Each row comes from the steps of one path. Every step used is in the known rows, and no mark comes twice. Write the path behind each row, first mark first.
Known rows:
H-R: [  1.0  18.3  -0.7   8.0  -4.2  10.0   8.5  -3.4  -3.3  -1.3  -0.7   7.5
  18.3  10.0  -1.2  -0.7  14.5  -0.2  -3.4 -11.2  -7.7  10.0   5.0  10.5
 -15.4  -1.9  -5.8]
T-H-R-J-Y-N-K-F: [-11.7 -31.6 -10.7  -2.8   1.8   0.4   3.3  10.1   3.5  19.0  -1.5  20.8
 -19.8  -0.5 -17.7   8.9   1.2  22.3  29.4   8.4 -12.4  -5.6   8.3 -20.8
  -3.4  18.3   4.1]
T-H: [ 19.5  -0.1   4.3   3.5  17.0   9.5 -27.0  -8.0   5.5 -12.5   1.8   1.4
   9.4  17.9 -12.5  -4.6  27.9 -12.8   3.5 -24.4  -7.5  13.9  -0.5  40.5
   6.2 -11.5   3.7]
Y-H: [ 11.1  16.3   7.3   2.4  14.3  -9.1 -17.2   3.9   3.1 -14.4 -11.3 -22.4
  11.6   1.9   4.0  -2.5   8.1  -8.0 -22.5 -25.1   3.1   8.4 -24.3  23.8
 -17.0 -22.6   4.9]
F-K-N-Y-H-R-J-Z: [-25.9 -15.6 -16.9 -14.8 -14.9  -4.4  12.9  13.6   1.9  11.0 -23.1  10.5
 -71.5   1.0  13.7  -8.1 -54.4   6.8   2.8  27.1  -3.3  -8.8  -4.3 -22.7
   2.8  32.8 -43.1]
Y-J-R-H-T: [  4.8 -17.2 -50.5  -4.1  10.9  -1.6   0.5 -17.4 -12.6  -4.4 -21.6 -10.2
   1.3   1.4   1.2  -1.2 -11.1   1.3  -7.1  26.9  -5.9 -18.1  24.7 -11.9
 -22.2   7.6  18.9]
Y-N-P: [  0.0  -1.3  12.8   8.5  -4.9  12.7  -6.4  -8.2  -8.6 -33.8  -4.8  -2.5
  -3.8   2.0  13.8  -1.4  10.2 -14.6  -3.6 -14.8   5.9   9.0  -6.5  11.8
  14.9  -5.3   7.0]
T-H-R-J-Y-N: [  3.1 -25.6 -53.8   1.0  14.1  -7.5 -12.1  10.6   7.6   8.7   5.6   0.9
 -19.9  17.0   1.0  -0.2  17.3   6.0  -0.4  -4.1   8.9   0.3  12.2 -23.2
   5.0   9.5 -13.4]
P-F-K-N: [ 13.5  29.3  45.3 -19.5   2.8   7.1  12.0  -3.3  16.4  15.1 -19.0  22.9
  -8.0 -18.6  -6.7  -4.2  -7.2  26.2  11.5 -11.4  17.2 -10.4  -7.6   2.5
 -10.7   7.5   6.2]
K-N-Y-J-R-H: [ -9.2 -28.9  -4.2  -5.4   0.0  -3.7 -10.6 -14.1 -15.7  10.3  -4.9   0.2
 -38.8   8.0   9.7   1.2 -21.9  -1.4   3.3  42.9  14.3 -14.7  28.0  10.3
  18.3  12.2  -2.4]
K-F-P: [ 10.9  15.1  45.2  14.4   2.8   4.9 -11.9  -2.9  -7.7 -15.6 -13.4  18.5
  32.4 -22.9  -5.0  13.2 -10.6  -8.9  26.1 -29.6 -29.2  18.4 -25.8  32.6
  -3.2 -33.3   4.3]
H-R-J-Y-N-K: [-24.3 -15.8 -36.3   1.7 -13.2  -3.0   8.5  12.6   5.0  20.0  21.3   1.2
   1.8   6.3  -1.0   5.2   4.2  18.1  -4.2   5.3   7.8  -5.7   5.8 -46.9
 -11.2  16.7  -5.5]
P-F-K-N-Y-H-T: [  0.5   0.9   3.8 -19.8  -2.0  10.2  18.2   3.4   3.9 -10.0 -49.4   0.0
 -27.6 -29.0  -9.2  -2.9 -36.5  12.0  -2.1  20.3 -12.0 -32.8  -6.4 -11.0
   6.6  18.5   7.7]
Z-J-Y-N: [  6.1  13.7  -5.7  -0.6  10.6 -15.8  12.7  15.1  -1.9   4.9  26.3 -23.1
   7.6   9.3   7.7   4.7  27.6 -21.6 -28.9 -10.9  26.8   4.7  -2.7  -8.8
  -3.1 -15.8  22.1]
Z-J-R-H: [-10.5 -15.6 -11.2  -6.8   2.6  -1.8   9.4  -6.2   3.9  12.0  12.5  -9.7
 -10.8  20.3  11.8  -7.5  19.5 -14.6 -18.3  25.2  18.2   6.9  32.8  16.5
  -5.0  -4.0   1.7]
J-Y: [ 14.1  24.1 -31.7   8.7   6.4  -8.9 -14.3  10.8   4.7   5.7  25.1 -14.9
  31.4   3.4  -9.9   3.2  22.6  -7.7 -14.6 -25.7  -4.5  13.3 -10.7   5.9
  10.3 -16.5  -1.1]
R-J-Y-N-K-F: [-17.6  -7.5   7.1   2.4  -4.7  -9.3  -1.8  17.1   4.8  21.0  16.7   0.9
  11.7 -14.7 -12.7  14.0   0.6  15.9  14.0  -0.8   2.2  -4.0 -21.2 -11.7
  -5.9   3.6   9.2]
P-F-K: [ 13.1  28.0  30.0 -11.7  -5.3   7.5   8.1  -1.1  22.0  -1.7  -7.2   9.1
  25.5 -18.5  -6.4  -9.7   6.7  11.0   0.2 -18.7   3.4   1.2 -12.2  11.2
  -2.8  -3.1  -0.4]
Z-J-R: [ -4.3   8.8   5.5   1.8  -2.3  -3.0  16.7  -4.6  -3.8   0.6  26.1 -12.8
  13.1  20.4   8.8  -3.5  24.8 -14.7 -24.8   8.3  25.2  14.9  25.7  -0.2
  -4.2  -7.6  -0.6]
Y-J: [ 18.6  18.7  19.9   9.4  11.7 -13.7  -5.8  -9.1  -8.6  -7.3   2.7 -13.5
  28.6   1.4   5.6   0.7  10.2 -10.8  -9.4 -16.6  10.4  -2.3 -16.0  12.2
 -16.7 -19.0  11.3]
Y-N-K-F: [-11.7   6.7  67.1   1.5  -6.2  15.4   6.3   4.2  -9.0 -10.4  -3.6  14.2
  14.1 -10.9 -13.9  11.0  -5.2   8.1  18.4 -12.6  -0.8   1.8 -12.8  27.8
 -23.1  -2.1  31.0]
N-Y-H: [ -1.9  -5.0   4.8   9.0  -2.6   0.1 -19.4   6.7  -2.3 -22.6  -3.1 -26.8
   2.0   4.2   1.5  -3.4   4.9 -27.5 -24.0  -2.9  -9.1   8.0 -17.6  33.8
  23.3 -15.4 -11.5]
H-R-J: [-13.7  -1.8 -19.0   9.7  -2.4  -0.6   3.8  -0.3   6.0  13.0   7.3   2.4
   9.7  12.6   7.5  -1.3  10.6   3.7  -2.6  -0.3   3.6   1.6  -1.3  -8.4
 -15.5   5.3 -29.7]
F-K-N: [  5.2  29.1  36.8  -9.9   0.5   2.2   1.2  -1.0   1.8  17.9  -7.7  29.2
 -20.8  -1.9 -10.1   4.0 -14.3   3.8  16.6 -22.2   6.5  -3.4 -14.5  20.6
 -15.8   6.6   1.1]
H-T: [  5.9  15.6 -22.0   8.4   4.6  12.7   0.8  -4.8  -6.7 -13.7  -5.7  -7.5
  30.4   1.7 -13.4   3.3  10.7  -9.7  -6.4 -15.3 -18.6  -4.9  -3.8   7.7
 -18.3   0.3  15.8]
Z-J: [  2.7  16.1  28.4   6.4   4.7  -5.4  12.4  -2.3   0.5   5.7  19.0 -14.3
  17.5  14.7   5.9  -2.1  33.2 -25.9 -18.3  -8.4  13.2   6.5  -4.0  23.0
 -11.7 -19.0   8.5]

Which path is each row?
[ 14.0  -1.5  -9.4   3.4   9.4  14.7  -6.8  -8.8   0.5  -7.9  -7.5  12.3
   2.5  20.9  -9.5  -4.4  22.2  -3.8   8.4 -15.3 -17.4  11.0  17.0  21.1
  -2.8   0.3  -4.0] | T-H-R
[  3.8   3.9  14.5   2.1  -0.5  -2.5  -3.2  -3.2 -23.2  -9.7   4.3 -10.8
 -20.6   5.8  11.3   0.2 -25.0  -8.8  -0.1  14.4   7.1  -6.6  -0.9  -2.6
  10.8   5.7   1.3] | K-N-Y-J-Z
[ -2.2   5.2  55.6  11.6 -10.1  12.0  -4.7  -7.2  -6.0  -9.5  -5.3  24.3
  37.1 -20.0 -14.6  14.3 -15.8   0.9  32.9 -19.4 -43.2  12.7 -16.4  21.6
  -8.0 -24.2  14.8] | N-K-F-P
[ 13.4  11.6 -12.1 -11.6 -11.5   1.4   9.1   4.2  15.9 -18.5  -6.8   3.7
  -1.2 -26.6   6.2  -7.6   2.9   9.7  -0.7  -4.5   1.5  -1.6  -3.2 -24.0
  34.8   3.7   2.4] | J-Y-N-P-F-K
[  6.7 -18.7 -70.1   6.0  12.2 -10.4 -14.4   5.6  15.3  19.0  14.6  -1.1
  -1.2  18.1  -7.1  -2.0  24.7   2.8   3.8  -2.2 -13.0   5.2  11.1 -20.0
  14.7   6.3 -28.9] | T-H-R-J-Y
[-17.4 -13.0 -20.7   2.1  -5.6  -8.7  -8.6  14.2  10.3  16.4  31.3 -11.2
  13.8   4.0  -4.2   5.1  11.8   7.8  -8.9  -6.7  14.2  -3.3  -8.3 -27.8
  -0.4   4.7   3.3] | R-J-Y-N-K
[ -6.6 -10.5 -27.0  -4.2   1.2   9.1 -18.5  -6.8   6.0   3.4   1.9  -1.7
  -1.2  14.3   0.7  -6.3   5.7   1.9  -5.5   7.2   2.6  11.7  22.8  25.6
   1.1   2.6  -4.2] | J-R-H
[ 18.9  20.1  -0.3   3.8   8.7  -8.8  -3.1  -3.3 -10.7 -16.4   4.1 -19.1
  18.7   4.2  12.0  -6.2  -8.3  -7.5 -11.5 -14.0   1.8   8.4 -11.7  -1.5
 -17.2 -10.6   9.1] | Y-J-Z
[ -9.5  -6.5 -39.7  -1.5   5.3 -10.5  -0.5   9.3   5.0  -6.9 -13.7 -19.8
 -15.2   8.1  22.2 -10.8 -18.0   8.4 -19.2   5.0  -2.1   8.8  -5.2 -24.0
 -26.9   4.4 -26.2] | Y-H-R-J-Z
[ -0.1  10.0  43.3 -12.7 -14.6  14.7   9.1  -0.8  12.4   7.0 -10.5  17.7
 -14.0 -16.1  -9.4  -4.5 -12.9   7.1  10.5   9.5   6.2 -11.4  -1.0  16.2
  25.9  13.8 -10.2] | P-F-K-N-Y
[  2.0   7.5  17.5   7.2   2.1   8.5  -4.3 -14.9  -7.6  -9.7  -4.1  10.1
 -20.6   2.7   8.8   2.7   4.1  -2.6  14.1  -6.0  -1.5  -1.0  -1.5   8.9
  12.2  -2.0  -1.8] | K-N-P
[  3.2   0.7  29.7 -15.5 -14.2  -1.9  15.5  -9.7  -2.6   3.6  -7.0  14.6
 -18.6 -18.2   4.3  -6.7 -29.6  20.5   2.2  33.4  27.6 -17.6  22.2 -23.5
  22.2  18.4  -5.6] | P-F-K-N-Y-J-R
[ -4.0  -2.6  40.0   2.6  -6.4  -9.1  19.5  10.5 -11.7   1.2  12.8   8.0
  12.2 -19.7  -2.6  18.4 -10.1  -9.7  12.5  -2.2 -15.1   4.1  -7.6 -11.3
  -5.1 -26.2  35.9] | Z-J-Y-N-K-F-P
[-10.7 -35.6 -39.6  -2.5  -1.0   0.1  -5.8   6.6   9.3  15.4  16.5   7.5
 -15.4  18.5  -8.6   0.9  12.1  14.4   8.4   3.3  -2.3  -5.0  20.9 -36.7
   1.9  20.0  -2.6] | T-H-R-J-Y-N-K
[  1.2 -20.0 -25.4   5.5   8.6   3.4 -12.5  -6.3  11.7   8.5  -1.8   8.6
  -7.5  22.2  -0.7  -5.6  22.4   0.4  11.0  -3.3  -5.5   4.0   8.8   2.6
  -2.4   9.6 -27.4] | T-H-R-J
[-10.1 -20.6 -45.5  -7.6   4.6   6.2  21.4 -10.3  -4.1   5.6  -4.9 -12.4
  -8.9  16.2   3.2  -3.9   8.9 -12.6 -15.8  32.8   0.3  -9.6  36.9  -3.5
 -15.0  10.6  15.6] | Z-J-R-H-T
[ -5.2  14.0  52.3   7.1  -7.8  14.1   5.1  -1.1  -4.1   4.1   1.4  13.0
  27.7  -8.3 -21.4   8.0   1.6   6.6  21.5 -13.3 -22.4   5.2 -11.3  29.8
 -14.2  -6.2  17.5] | N-K-F
[  1.8  10.6  21.4  -9.6 -10.5  -3.7   3.8  -1.2 -15.3  -0.9  -3.8  11.4
 -36.3  -2.8   3.3  -3.7 -45.8 -11.2  11.0  12.6  -0.3  -9.1  -5.1   0.7
  12.2  18.6  -4.7] | F-K-N-Y-J-Z
[ 10.8   7.4  23.8  -3.6   4.6  11.2   3.8 -15.7   5.7 -10.7 -14.7   3.9
  -5.8 -13.5  10.9  -4.2   8.2  22.1   8.0   5.8   4.1  -6.9   5.1  -7.2
  15.7  -1.0   5.5] | K-N-P-F
[ -5.9  -2.8  22.7   0.9   4.7  -1.4 -15.0   4.8  -8.4  -7.9 -13.8 -13.5
 -29.2   2.6   1.8   2.7 -10.6 -12.2 -11.0   2.9   7.6  -5.0 -16.7  24.5
  13.5  -6.1  -2.8] | K-N-Y-H
[  7.6   5.8  31.2 -11.7 -14.0  15.3  11.7  -6.7  12.6 -28.6 -21.7  14.5
  -6.8 -23.9  13.0 -11.1  -1.2   7.6   3.7  -8.1   7.0  -3.8  -6.3  -1.8
  18.0   6.1   6.7] | Y-N-P-F-K
[ 11.9  12.4  -1.7   5.4   3.5 -10.2  -3.6 -10.7 -13.6  -7.7  13.4 -10.5
  24.3   7.5   9.0  -1.6   4.7   0.7 -14.2   1.2  24.2   7.5  10.4 -11.9
 -11.4  -7.8   1.6] | Y-J-R
[ 12.3  10.4  33.0 -18.3  -8.8   0.8  15.6  -3.3  -1.6  -3.3 -13.7   5.6
 -23.2 -19.8   7.8 -10.6 -40.3  12.9   7.2  24.5   9.6 -15.9   2.0 -17.4
  14.7  16.1  -0.9] | P-F-K-N-Y-J-Z
[  0.4 -20.4 -44.8  -0.9   8.6   7.1 -11.0  -1.9   7.9  -3.8   0.2   3.2
 -15.2  27.1   6.7 -12.1   1.9   4.7   7.1   2.1 -15.7  13.9  17.4  -7.3
  -3.3  17.4 -26.9] | T-H-R-J-Z
[ -5.9   3.3 -62.0  10.0  -1.2 -15.6   1.5  11.7  10.8  25.7  20.3  -5.9
  13.8   7.2   1.9   2.7  16.5   4.9  -9.1  -0.9  -2.2   4.2  -0.4 -30.5
   1.6   2.8 -30.7] | H-R-J-Y
[-21.5 -19.9  -2.7   6.8 -14.2  -5.4  11.0  11.1  -2.7  13.8  -1.8  24.0
   9.4 -23.2  -1.6  19.3 -27.8  20.9  29.9   5.4 -23.0  -0.3  -7.1 -41.4
  -9.4  -3.0  -2.2] | H-R-J-Y-N-K-F-P
[  5.1   0.4  18.0  15.1  -6.6  -5.2 -10.3  -6.2 -14.5 -11.7  10.7 -18.1
  21.9   3.6   2.3   1.8   7.6 -29.2 -10.4   3.9  -1.6  -3.2 -12.0  19.5
  21.8 -13.1  -4.1] | N-Y-J
[ -4.2  10.0  23.4   1.2  -4.4   2.7   3.3  16.6  -6.1   7.3   9.5   4.8
  16.8 -14.2 -20.9  14.4  -0.7  11.6  12.7 -10.7  -8.0   3.4 -10.6   5.9
  -6.2  -3.5  29.7] | J-Y-N-K-F
[ -9.4 -37.3 -53.1   2.2  -8.0   5.0  -1.8 -15.5 -18.2 -13.3 -13.2 -15.2
  -4.8   3.0  -0.4  -1.7 -17.3 -15.8  -8.1  45.7 -15.5 -19.5  29.7  -4.1
  17.1  17.4   3.3] | N-Y-J-R-H-T
[  2.8  -0.5 -50.4   4.5  17.4 -34.2 -22.8  19.0  17.8  15.0  10.5 -34.6
   8.0  -1.8   6.0   0.3  11.7  -2.5 -27.3 -11.2   9.2   3.8 -29.5 -13.7
   1.0 -20.1 -17.6] | R-J-Y-H
